Known rows, with every step that occurs
tukot > kipoz > kesek: [ -1   3  -4 -20 -10   5 -10   4  -6  13 -27  11  -3  21   8  -4  -4 -31
  23 -18   2  -6   2  38  18   8  -7  18   4   3  13 -22  13 -17 -28  -1]
kipoz > tukot > lopo > kesek: [-19  15   3   8 -18   5   6  10   0  13 -22   7  -2  19  16  -4   7 -16
  -7  -5  -3  -9  -3   4  14  13   7  22  12   3  21 -19 -10 -13 -10  13]
ravov > zesego > kesek > kipoz > tukot > lopo: [-10   6   8  25 -14   0   6  -1   5  13 -36  -6  -3  20  15  20  -4 -47
  14 -11  -4   1  -1   5  27  -2   1  20  19 -14  32 -24 -15 -15  -6   4]
lopo > kesek > zesego > benotom: [ -1   2 -15  18 -17   8  -5  13  -2   3 -21  10   0  -9   4 -20   2 -26
 -12   6  -1  -2 -10   7  21  -2  -9  12  14 -15   8 -17   4 -19 -30 -10]
ravov > zesego > benotom > kipoz > dopo: [ -3  -1  -7   4 -23   4 -15   5  -6   6 -29  16  -6  -9  -2  -6  -7 -21
  20   1 -12   3 -12  24  30  -5  -5  11   6 -11 -12 -17   1   9 -20 -36]
kipoz > kesek > lopo: [  1  -3 -10   7   4   1  -9   3 -14   9 -29   2  -4  16  11  -7  -7 -23
  13 -20  -2 -13 -11  26  22  11 -10  11  -7   4  16  -9   6 -22  -1  -2]
dopo > kipoz > kesek: [ -3  21   2   1  -9   1 -13  -1  -2   4 -25  16  -4  15   6  -8  -3 -27
  18 -19  -3  -5  -8  35  22  10 -10   6   9   3  13 -16  17 -24   1   2]
kipoz > dopo > lopo > benotom: [-13   3   4  31  -2  -5  -4   8 -17  12 -16   7 -11  13  13 -16  -3 -17
 -14  -8  -7 -12 -10   9  19   4   4   8   4   3 -23  -7 -13 -15 -47 -13]
kesek > lopo: [ -1  -1  -9  20   8   1 -11   4 -19   7 -18  -1   0  15   9 -10  -6 -23
  15 -20 -12 -10 -15  14  21   5  -4  12  -8   3   7  -4 -19 -22  -1  -2]
benotom > lopo > dopo > kipoz > kesek > zesego > ravov: [-10  21  12  21  -7  -1  -2  -7   1   0 -33  22  -6   4  30  -4   4 -50
  -3 -12  -3   0  -6  31  28   2 -11   9  22 -16  18 -23   5  -8   3   4]
dopo > kipoz > tukot > lopo > benotom: [-18  34   5  19 -10  -3   5   7  -1  16 -22  23  -8  15   9   1  -7 -13
 -12   1 -11  -3   2   6  20   7   5  17  10   2  25 -15 -19 -18  20  13]
ravov > zesego > benotom > lopo: [ -4  -1   1  19 -16   3 -16   2  -4  10 -28  17   1 -11  24  -4  -2 -20
  20  -3 -14   4 -12  12  27  -9  -8   8  13 -11  12 -11 -13   5 -21 -19]
kipoz > kesek > lopo > benotom: [  1  -3  -5  12   6  -5  -5   9 -16  13 -28   7  -4  16   9  -7  -8 -21
 -16 -12  -3 -14  -8  20  22   7 -13  11 -12   3  18  -9   8 -21  -1   2]
ravov > zesego: [ -6   3  -1  12  -7   0 -14   4 -12   8 -22  14   1  19   8  -3  -2 -26
  17 -19 -13  -2 -15  13  26  -2 -13   7  16 -17  14 -14  -2 -15 -22  -7]
dopo > lopo > benotom > kipoz > tukot: [-13  15  -3   3  -6 -10   2   1  -6  12 -20  13  -6   9  10 -14  -2  -9
 -10   1 -10   2 -13   7  18   4   4  15   1   5  22 -14 -22   6 -58   7]
lopo > kesek > kipoz > dopo > zabir: [ -7  21  17  29 -30   6  -5  11  -8  13 -22 -19  -5  16  13 -18  13 -24
 -11  -9  -2  -5 -31  15  18  17   4  10   0  -1 -23 -17   7 -21 -40  -8]
zesego > benotom: [ -1   0  -3  22 -12   4 -13   4  -7  12 -19   3  -3 -11   1 -19  -5 -23
  19   3  -9  -4 -12  11  20  -5  -4   9   4   9   3 -10  -8 -15 -24 -18]
kipoz > dopo: [ -7   1  -1  25  -7   2  -9   6 -16   9 -19   1  -7  17  11 -12  -4 -20
  18 -15  -6  -9 -13  17  22   3   0  12   7   5 -25 -14  -8 -16 -20 -17]
ravov > zesego > kesek: [ -5   1  -1  11   7  -6 -16  -3  -3  10 -24  11   0  18   6   0  -2 -54
  19 -24  -6  -2  -9  18  23  -5 -11   7  18 -12  12 -18   0 -12 -24  -8]
benotom > lopo > kesek: [ -7   4  11   9 -12   2 -10   7  -4   7 -16   2   6  14  36 -11  11 -19
  -2 -21  -6  -7 -14  20  15   2  -2  13   3   5   0 -14  -7   2 -27   7]
kipoz > kesek > lopo > benotom > zesego: [  1  -2  18   0   6  -7 -11   7 -14  10 -19  18  -3  14   8 -13  -7 -18
 -17 -11  -6 -15 -11  28  23   7 -16  10 -21  -2  16  -5  13 -18  -5   3]
lopo > dopo > kipoz: [-13  29   8  22  -6  -1  -8  -4  -9   3 -16  15  -4  14   2 -15   5 -27
  -9 -20 -10   0 -11  23  22   5  -5   8   3   1   7 -16  -3 -21   0   1]
dopo > lopo > benotom: [ -9   6   4  23   2  -7  -7   5 -13  13 -13   7  -3  13  11 -18  -4 -20
 -13 -10 -10 -11 -11   7  16   1  -1   8   5   1   4  -3 -14 -16 -50   2]
benotom > zesego > kesek > kipoz > dopo: [  2  -4  34  24  -7  -2  -9  -1  -4   4 -17 -14  -3  14   9  -6  -4 -47
  15 -20  -3  -7 -13  29  25  -5  -1  15  -5   1 -29 -17  -4 -20 -25 -15]
lopo > benotom > zesego > kesek > kipoz > dopo: [  1  -4  39  30  -4  -9  -5   5  -6   9 -17  -9  -5  14   8  -5  -5 -45
 -14 -11  -3  -9 -11  24  26  -8  -4  16 -11  -1 -26 -18   0 -17 -25 -12]
kesek > lopo > dopo: [ -9   4  -4  29   7   1  -5  -1 -21   7 -19   1  -3  16   7 -15   4 -25
 -13 -20 -10  -7 -13  13  22   4  -6  14 -12   3   8  -9 -14 -20  -2  -2]
zesego > ravov: [ -5   1  16  19  -3  -2 -12   3  -9  12 -18  -6  -2   8   7 -14  -5 -52
  29  -9 -11 -11 -11  15  20  -4  -2   9  12   6   2 -14  -9 -15 -22  -6]
lopo > benotom: [ -4   4   4  22  -1  -6  -8   9 -13  16 -15   6  -1  16   9 -14  -5 -22
 -11  -9  -9 -10 -12  10  20  -2  -7  10   1   3   4 -12  -5 -15 -25  -2]
benotom > zesego: [ -4   4  23   4  -4  -1 -18   2  -9   7  -8  14   3  13   8 -17  -2 -20
  17 -19 -13 -10 -17  23  20   1  -9   9  -1  -2   0  -8  -7 -14 -26  -2]
kipoz > tukot > lopo > dopo > zabir: [-30  38   4  28 -13   1   2  -5  -4  29 -25  17 -10  14  13 -14  13 -17
 -13  -2  -8  -3 -18  -2  16  22   9  14  11   4  24 -17 -20 -10 -19   6]

Rows
[ -2  -1  -4  24  25 -11  -7   2 -10  15 -19  -1  -3  15   4  -7  -8 -47
 -14 -15  -5 -11  -5  14  19  -3  -6  13 -11   8   8  -9 -13 -17  -4  -1] : zesego > kesek > lopo > benotom
[ -8   3  -3   0 -10   8  -8   8 -15  11 -19   6  -6  21   7  -6  -5 -26
  22 -15  -5  -5   0  29  20   3   4  21   3   2 -25 -19  -8 -15 -24 -16] : tukot > kipoz > dopo
[ -1   3 -16  -3  -3  -6  -4   3  -1   6 -27  21  -3  12  14  -9  -7 -19
 -17  -9  -2  -9 -11  25  23   4 -13  10  13 -20  20 -14   5  -2 -53   4] : dopo > lopo > benotom > kipoz > kesek > zesego
[-10  11  -8   3 -23   7  -2   2   6  17 -27  12  -5 -12   5  -4  -7 -11
  22  13 -11  -2  -3  11  20   2   9  22   6  10  23 -16 -24  10  -6 -10] : zesego > benotom > kipoz > tukot > lopo
[ -4  -1  -4  19  22 -12  -9   2 -11  12 -25  11  -1  18   3   3  -7 -51
 -16 -17  -7  -4  -5  11  25  -6 -13  10  -3 -13  18 -12  -4 -15  -2  -5] : ravov > zesego > kesek > lopo > benotom
[ -5   2  38   6  -2  -4 -17   1  -6   8  -9   6   0   4   5 -18  -4 -47
  27 -10 -15 -12 -15  23  20  -4  -7   8   4   1   0 -10  -6 -13 -23  -4] : benotom > zesego > ravov
[-11   8   6   8  -9   1  -8   5  -6   4 -10   1   1  14  12 -22   9 -25
  -8 -17  -3 -10 -12  16  11   8   1   8   7   1   2  -7  -3 -18 -54   8] : dopo > lopo > kesek
[ -4   2  -7  -4  -1   0  -7  -3 -12   6 -30   7  -3  15   7  -9   1 -23
  -9 -22  -2  -7 -12  36  23  11 -12  16 -18   4  19 -16   9  -2  -4   0] : benotom > kipoz > kesek > lopo > dopo
[-18  13   0  16 -15   4  12  12   2  10 -27   9  -4   9  15  -1   3 -43
  -3   6  -3  -9   0  -2  19   4   4  20  29 -16  26 -24 -12 -16  -8  12] : kipoz > tukot > lopo > kesek > zesego > ravov
[-13   6  10  30  -5   0  -8  -5 -10  10 -20   6   1  13  33 -11   9 -19
  -6 -22  -8  -5 -13  15  21  -1  -3  14   0   5   1 -16 -19   2 -23   1] : benotom > lopo > dopo
[-17  33  -1  14 -12   4   0   1   1  10 -22  19  -7  15  11   1  -5 -16
  17  -7 -12  -2  -1  12  19  10   8  16  16   3  24 -14 -23 -20  21  11] : dopo > kipoz > tukot > lopo
[  1  -3  -3  14  -3   0  -4   5  -5   8 -32   8  -5   8  11  -6  -7 -52
  21  -6  -1 -11  -9  20  27   1 -13   8  26 -15  16 -21  11 -20 -23  -4] : kipoz > kesek > zesego > ravov
[ -2   6 -15  -2 -24  13  -5  12  10   7 -23  16   4  -7   7  -8   0 -23
  -7   3  -5 -11  -3  19  17  -1  -3  18  13 -15  12 -15  -5   2  -6  -8] : tukot > lopo > kesek > zesego > benotom > kipoz
[ -2   0  -3  25   2  -1  -6   6  -9   8 -22   3  -2   7   9 -10  -7 -52
  22  -7 -11  -9 -12   9  24  -5  -9   9  25 -17   7 -17 -12 -20 -22  -4] : kesek > zesego > ravov
[-10  25   8  10 -11  -1  -7  -6  -5   5 -26  19  -7  16   6 -12   5 -28
  -9 -19  -1  -2  -7  34  23  11 -11   8   3   2  16 -21  21 -23  -1   2] : lopo > dopo > kipoz > kesek
[-10  24  23  10  19  -7 -14 -13  -4  -1 -11  22  -2  10  -4 -14   3 -50
 -14 -26  -9  -2  -7  34  20   4  -8  10 -18   1   7  -9  -7 -21  19   5] : benotom > zesego > kesek > lopo > dopo > kipoz
[ -5   1   9  14 -20   6 -10   8   1   9 -19   3   3 -12  26 -17   9 -19
  -2   0  -5  -4 -11  16  15  -4   0  13   1   8   0 -13  -6   5 -27  -9] : zesego > benotom > lopo > kesek
[-16  13  26  10   6 -10   1   0   6  22 -17  22  -4  15   9  -2  -4 -36
 -12  -2  -5  -9   2  10  16  -1   2  20   2   4  19 -17 -16  -6  -9   9] : kipoz > tukot > lopo > benotom > zesego > kesek
[ -1  -1  -8  18  23  -3 -11  -4  -8  10 -20  -5  -1  15   5  -7  -6 -49
  15 -24  -5 -10  -8  19  18   0  -3  13  -5   9   5  -8 -17 -19  -2  -2] : zesego > kesek > lopo
[ -2  -2   2  24 -13   4 -14   1  -2  13 -22   5  -1 -14  25 -14  -3 -18
  22  -2 -11  -2 -13  13  20  -8  -1  11   4  11   1 -10 -23   4 -22 -15] : zesego > benotom > lopo
[-22  18   0   6 -16   2   4  -2  -1  14 -25  13  -5  16  12  -2   5 -14
  -6  -8  -9  -3  -4  12  20   8   6  23   4   6  23 -22 -21   9  -7   5] : benotom > kipoz > tukot > lopo > dopo
[  2  -2 -20  28  -9   7  -9   7  -7   7 -23  12  -3 -11   3 -16  -8 -24
  13   5  -8  -2 -12   5  25  -7  -9  11  17 -15   8 -13 -12 -19 -23 -17] : kesek > zesego > benotom
[-12   2   0  25  -3   2  -8   2 -15   7 -15   2  -9  13  14 -16  -1 -19
  15 -16  -6 -10 -13  15  20   7   7   8  11   4 -25  -5 -16 -18 -46 -15] : kipoz > dopo > lopo
[ -3  -1  -9  13  18  -4 -13  -3  -8   6 -26   8  -1  17   5   3  -5 -52
  14 -26  -7  -3  -9  16  24  -1 -11   8   3 -11  17 -10  -9 -17   0  -6] : ravov > zesego > kesek > lopo
[ -6  -2  15  38  -5  -9  -1   2  -7   7 -28  -8  -9  17  11   5  -5 -50
 -17 -13  -3  -2  -6  13  28  -6  -2  10   9 -16 -13 -16  -3 -19 -48 -15] : ravov > zesego > kesek > kipoz > dopo > lopo > benotom
[-19  32   6  30 -18   0   1  -8   0   6 -28  22  -9 -19  20 -14   7 -13
  -6  10  -8  18  -7   9  25   0   5  15   1  10  20 -22 -22   2  -4  -4] : zesego > benotom > lopo > dopo > kipoz > tukot
[ -6   5  13  24 -42   5   4   8   1   2 -36  -4  -1 -12  29  -1   9 -16
  -7  12  -5  17 -13   1  28  -7  -2  19   7 -12  27 -26  -5   1 -33  -2] : ravov > zesego > benotom > lopo > kesek > kipoz > tukot
[ -9   7   6  23  -5  -1  -6  12  -6  23 -17  10   0  20  14  -3  -7 -21
 -10 -10 -11 -20  -3   9  17   0  -1  15   6   1   7  -8 -15 -13  -1   2] : tukot > lopo > benotom
[-15  24   8  20 -10   4   2  -3   4   5 -33  25  -8  11  10   1  -2 -55
  -7  -9  -3 -11   5  28  26   9  -8  11  27 -18  23 -21   9 -25  25   4] : tukot > lopo > dopo > kipoz > kesek > zesego > ravov
[ -8   9   9  32 -23   7   8   6  -6  14 -29 -15  -3  17  18   6  -5 -17
  14  -5  -9  -6  -7   2  24   4   7  23   8   1  21 -18 -26 -20  -6   9] : kesek > kipoz > tukot > lopo
[-11   8  13  32 -11  -6   9   5   3  18 -36  -2  -4  21  14  20  -6 -45
 -15  -3  -5   0   2  -1  27  -5   0  21  14 -16  33 -25 -12 -13  -7   6] : ravov > zesego > kesek > kipoz > tukot > lopo > benotom
[ -2  18  -1   8  -4   0  -6   1   1   0 -31  17  -6   6   6  -5  -8 -54
  22  -8  -4  -4  -6  30  26   3 -13   6  28 -17  19 -21  13 -28   2   1] : dopo > kipoz > kesek > zesego > ravov
[ -2   0  -4  16 -17   4 -15   6  -7   9 -24  16  -2  -8   0 -10  -5 -27
  17   1 -12   2 -12   9  27  -6 -11   7  13 -13  14 -13   0 -12 -23 -21] : ravov > zesego > benotom
[ -5  -3  11  33  -8  -1  -4  -3  -5   2 -29 -12  -7  16  12   5  -2 -53
  12 -22  -2  -1 -10  19  28  -3   1   9  15 -15 -15 -14  -7 -20 -47 -18] : ravov > zesego > kesek > kipoz > dopo > lopo
[ -1  -1  -5  10 -19   5 -12   5  -5   8 -22   4  -8 -12   0 -16  -7 -18
  23   3  -7  -3 -13  25  23  -2   2  14  -2  10 -23 -14  -8   7 -21 -34] : zesego > benotom > kipoz > dopo
[-11   4 -17   0 -20  13   1  12  -4   0 -21  16  -8  -9   4 -18   2 -26
 -11   9   3   1   4  19  18   3   6  19  14 -17 -20 -16  -3 -20 -56 -19] : tukot > kipoz > dopo > lopo > kesek > zesego > benotom
[ -2  -6   9  32 -10  -1  -6   1  -6   5 -31 -13  -5  20  10   9  -5 -54
  15 -21  -3   0 -11  21  31  -6  -5  13  12 -15 -15 -23   1 -20 -21 -20] : ravov > zesego > kesek > kipoz > dopo
[ -3  -1  35  25  -3  -3  -8  -6  -3   1 -15 -12  -6  11  11 -10  -2 -45
  13 -21  -3  -9 -12  28  22  -2   4  10  -1   0 -29  -9 -12 -21 -50 -11] : benotom > zesego > kesek > kipoz > dopo > lopo
[  1  -3 -18  11  -4   3  -7   5  -8   6 -31  15  -3  17  15  -6  -6 -25
  12 -15   1  -9 -12  20  26   5 -16   9  21 -19  17 -19  11 -23 -25  -1] : kipoz > kesek > zesego
